Each row comes from the steps of one walk. Every step used is in the known rows, and no mark comes twice. Write the walk behind each row, first mark first.
In the rows, zero is written as 128.
Known rows:
R/V/J: [121 123 148  75 180 129 114 104 115  86 168 127 155 135 160  79 112 112
 122 182  79 175 114 102 129 119  98 138 152]
U/R/V/Q/Y: [139 126 172  78 135 146 170 145 107 102 123 120  89 161 209 123 128 118
 157 155  89 177  81  84  97 118 106 130 169]
U/R: [118 125 148 118 132 108 128  94 120 124  95 142 140 110 194 160 118 116
 115 151 136 150 119  92 126 140 126 158 166]
C/J/Y/Q: [102 138 138  60 144  98 106 133 127  80  97 148 143 158 152 175 119 132
 124 125 119 119 120  87  92  97  83 157 156]
V/Q: [123 135 151  88 129 131 123 114 114 101 115  98 104 129 134 181 158 100
 111 150 110 146 107 118 108 117  98 135 137]
X/U/R: [107 130 165 123 126 104 126  98 106 111  79 165 128 117 165 166 145 100
  95 126 126 117  87 101 141 139 128 156 138]
J/Y: [ 98 115 142  80 137 136 112 123 119 107  93 141 130 123 136 134 146 112
 111 148  85 142 112  97 116 117 107 133 174]
Y/J: [144 114 149 111 134 125 139  72 120 120 109 137 120 139 138 142 116 131
 100 162 109 137 113 112 102 122 128 149 165]
V/Q/Y/J/C/R: [195 128 171  66  89 160 190 122 125  97 111 148  85 131 214 155  93 139
 136 143 141 141  65 125  80  73 128 140 126]
R/V: [115 145 143  75 158 131 133 127 101 119 156 136 122 165 149 107 157 124
  98 166  74 149 129  86 121 121 120 157 154]
V/J/Y: [110  99 146  81 158 135  98 102 136  82 107 139 164 101 150 109 102  98
 127 165  88 170 102 108 130 122  83 115 171]
Q/V: [110 135 161 109 123 129 135 126 128 126 118 147 126 143 137 153 148  87
 132 145 119 149 109  88 111 135 103 140 161]
J/V/Q: [125 141 147  81 125 165 127 147  95  72 133  95  91 147 134 158 143  83
 129 151  79 143 109 109 117 119  91 143 151]
Y/Q/V/J: [137 127 157  97 139 105 139 101 152  83 125 134 168 145 131 163  96  61
 165 149 130 154 105 103 105 119  54 117 156]
Y/J/V/R/U: [134  80  96 153 107 181 151 132 108 146 152 126 119 137 157 151  74 126
 120 178  50 110 106 161  99 168 133 182 200]
X/U/R/V/Q: [105 143 181 101 129 144 140 112  63  87 115 135 109 152 146 151 163  93
 100 144  80 135  70  98 130 114  91 157 118]
V/Q/Y/J/C: [176 120 178  70 123 146 157 113 158  95 113 128  61 139 165 175  93 124
 132 148 126 159  62 119  85 102 100 114 133]
U/R/V/J/Y: [106 105 155  83 166 144 119 103  94  80 128 148 174 122 192  71  86 115
 144 180  70 185  94  72 135 114  76 135 182]
U/X: [113 126 132  65 134 124 123 109 115  95  85 160 101 120 119 177 147 128
 104 153 134 127 109 106 109 145 121 147 128]
J/V/R/U/X: [103  90  78 111 108 177 148 158 103 115 130 145  99 123 134 188 113 119
 125 163  80 104 114 148  99 191 127 176 164]
Q/V/J/C/R/U: [153 104 139 110 119 147 152 126 136 113 141 156 165 102 193 163  71 111
 147 122 159 149  86 147 112 133 105 164 116]
V/Q/Y: [144 125 162  80 125 129 147 142 148 105 101 112  67 140 154 155 152 102
 145 134 109 160  88 126  91 117 111 110 167]
C/J: [112 145 139  82 151 104  95 116 125 112 123 147 115 131 176 154 132 132
  91 131 148 130 130  96 103 121 139 176 139]
V/R: [100 123 111 111 114 136 135 117 124 151 140 143 144 113 183 156 129  97
  94 183 101 112 140 117 114 145 139 158 163]
U/R/V/Q: [119 138 160  87 131 140 145 114  76  99 134 112 120 151 178 143 141 113
 127 166  93 165 103  84 110 114  92 160 144]
Q/V/J/Y/S: [111  86 188  86 133 139 127 105 162  83 112 145 183 153 119 116  81  74
 152 155  56 168  98  90 121 105  75 119 193]
X/U/R/V: [104 141 169 108 143 122 142 108  74 106 117 167 132 153 165 121 153 109
  93 140  83 133  89  80 143 130 121 168 141]
C/R/V/J: [139 128 141  67 150 140 146 113  84  87 168 148 187 128 207  58 104 118
 120 176  96 161 125 111 118  97 126 163 140]
Q/Y: [142 117 154  89 146 114 143 135 156 126 102 141  88 132 184 130 136 114
 138 136 114 156 102 110 105 136 141 117 183]
Y/J/V/R/U/X: [128  70  84 121  99 190 164 124  99 114 123 150  95 128 121 182  78 134
 122 178  64 102  91 157  84 180 128 178 174]
R/U: [127  96 111 122 147 113 124 123 138 142 111 111 115 133 132 184 143 130
 116 122 116 130 115 147 110 167 128 155 158]
V/J/C/R/U: [158 104 123  96 143 130 132 117 132 114 134 139 169  83 201 159  69 135
 119 130 152 136 100 165 118 130 127 169 110]
U/R/V: [119 132 152  96 152 126 140 111  91 121 130 146 139 149 195 117 132 130
 118 168 101 153 120  68 126 136 121 168 159]

Which walk is each row?
[135 140 162  58 185 131 110 111 127  87 178 142 151 132 177  98  94 112
 108 180 104 168 109  99 141 112  83 136 110]  R/V/J/C
[168  97 158 100 132 126 155 101 154 123  99 148  89 141 170 122 108 132
 130 150 106 158  87 114  89 127 142 123 196]  Q/Y/J
[105  94  91 143 122 135 136 129 135 173 135 125 130 114 174 189 117 116
 111 160  96 109 127 166 107 180 145 171 173]  V/R/U
[137 129 162  59 143 153 155 152 116  95 143 115  68 177 163 114 155 105
 147 151  65 170  84 103  97 110 100 119 163]  R/V/Q/Y
[ 92 145 107  95 123 166 109 161 104 116 169 150 128 138 211 126  97 106
  96 167  96 109 146 105 110 134 139 189 160]  C/J/V/R
[140 134 154  79 169 116 102  96 156  91 132 142 148  97 178 145  81 100
 106 167 141 158 104 114 134 124  94 127 109]  V/J/C
[171 132 149  84 104 135 164  91 108 115 126 166 144 118 201 147  93 149
  90 161 147 119 111 109 105  87 146 178 108]  Y/J/C/R
[181 119 162  59 105 173 202 132  81  94 142 139  90 169 193  91 122 145
 142 163  77 159  80 110  68  70 140 143 164]  C/R/V/Q/Y/J
[102  99 160  93 132 154 117 115 132  88 111 155 160 117 136 105 106  69
 151 151  90 179  86  92 121 123  65 112 175]  Q/V/J/Y
[ 88 120 135 103  85 146 168 142 125 127 123 166 163 152 142 181 115  70
 151 171  73 107 110  83  96 127  73 132 188]  J/Y/Q/V/R
[ 94 123 126 125  91 155 150 130 126 160 145 160 136 132 169 156 125  70
 117 180 103 124 122 104 115 155 121 156 169]  Q/V/R
[113  96 108 142  97 131 171 139 144 163 139 134 144 158 139 229 111  89
 155 145  97 103 114 146  93 170  91 159 174]  Y/Q/V/R/U
[149 132 183  53 130 152 134 167 149  56 134 111  73 195 174 137 100 110
 150 125  75 149 100 104  83  85 127 150 176]  C/J/V/Q/Y/S
[172 149 163  49 103 176 182 107  63  87 167 141 124 154 180 133 107 143
  96 177 100 134  96 100  94  61 111 179  94]  Y/J/C/R/V/Q
[155 123 153  95 114 173 142 109  97  70 129  97  88 150 117 148 116 103
 124 168  68 143  88 110  98 109  86 154 165]  Y/J/V/Q
[143 117 192  51 140 136 169 142 146  87 144 110  90 216 148 119 132 113
 146 154  35 159  91  99  97  91 110 123 176]  R/V/Q/Y/S
[ 95 114  83 128 128 165 115 170 112 139 161 129 114 132 193 162  91 123
 115 144  87 110 130 148  99 160 145 210 168]  C/J/V/R/U
[166 157 171  30 117 171 186 170  98  88 160 145  88 159 225 117 131 128
 134 140 104 150  85 102 101  80 124 146 112]  J/C/R/V/Q/Y
[ 74 129 130  86  94 143 140 154 127 118 132 175 164 160 167 181 103  87
 138 157  97 107 125  81  89 115  82 162 173]  C/J/Y/Q/V/R
[115 129 140  69 137 109 132 127 133  89  93 136 146 150 127 181 136 108
 136 140  88 119 117  89 109 107  74 126 178]  J/Y/Q
[102 113 150  58 174 152 109 117 102  73 149 137 165 129 150  60 107 106
 122 181  43 178 101  90 127 106  72 124 172]  R/V/J/Y
[122 111 146  68 155 107 117 104 148  64 103 124 176 126 134 149  95  97
 147 156  96 147 101 106 114 108  50 108 174]  V/J/Y/Q
[153 127 156  90 136 128 136  82 137 117 127 151 116 130 160 164  95 137
  90 165 132 138 102 106 111 117 118 152 129]  Y/J/C
[157 140 147  68 132 131 130 105 124  87 136 155 174  84 224 127  82 118
 110 156 155 146 115 119 126  90 126 155  96]  V/J/C/R
[127 132 194  82 128 143 165 140  97  87 107 150  75 162 174 128 156  91
 132 137  79 149  50  99 120 123 106 131 151]  X/U/R/V/Q/Y
[118  94 171  68 154 120 108  87 159  79 108 136 184 133 135 113  80 100
 129 166  53 154 107 107 128  98  96 122 191]  V/J/Y/S
[149 159 146  70 119 130 147 125 115 115 127 162 147 108 211 153 125 135
  94 140 156 115 128 107 120  96 146 173 100]  J/C/R
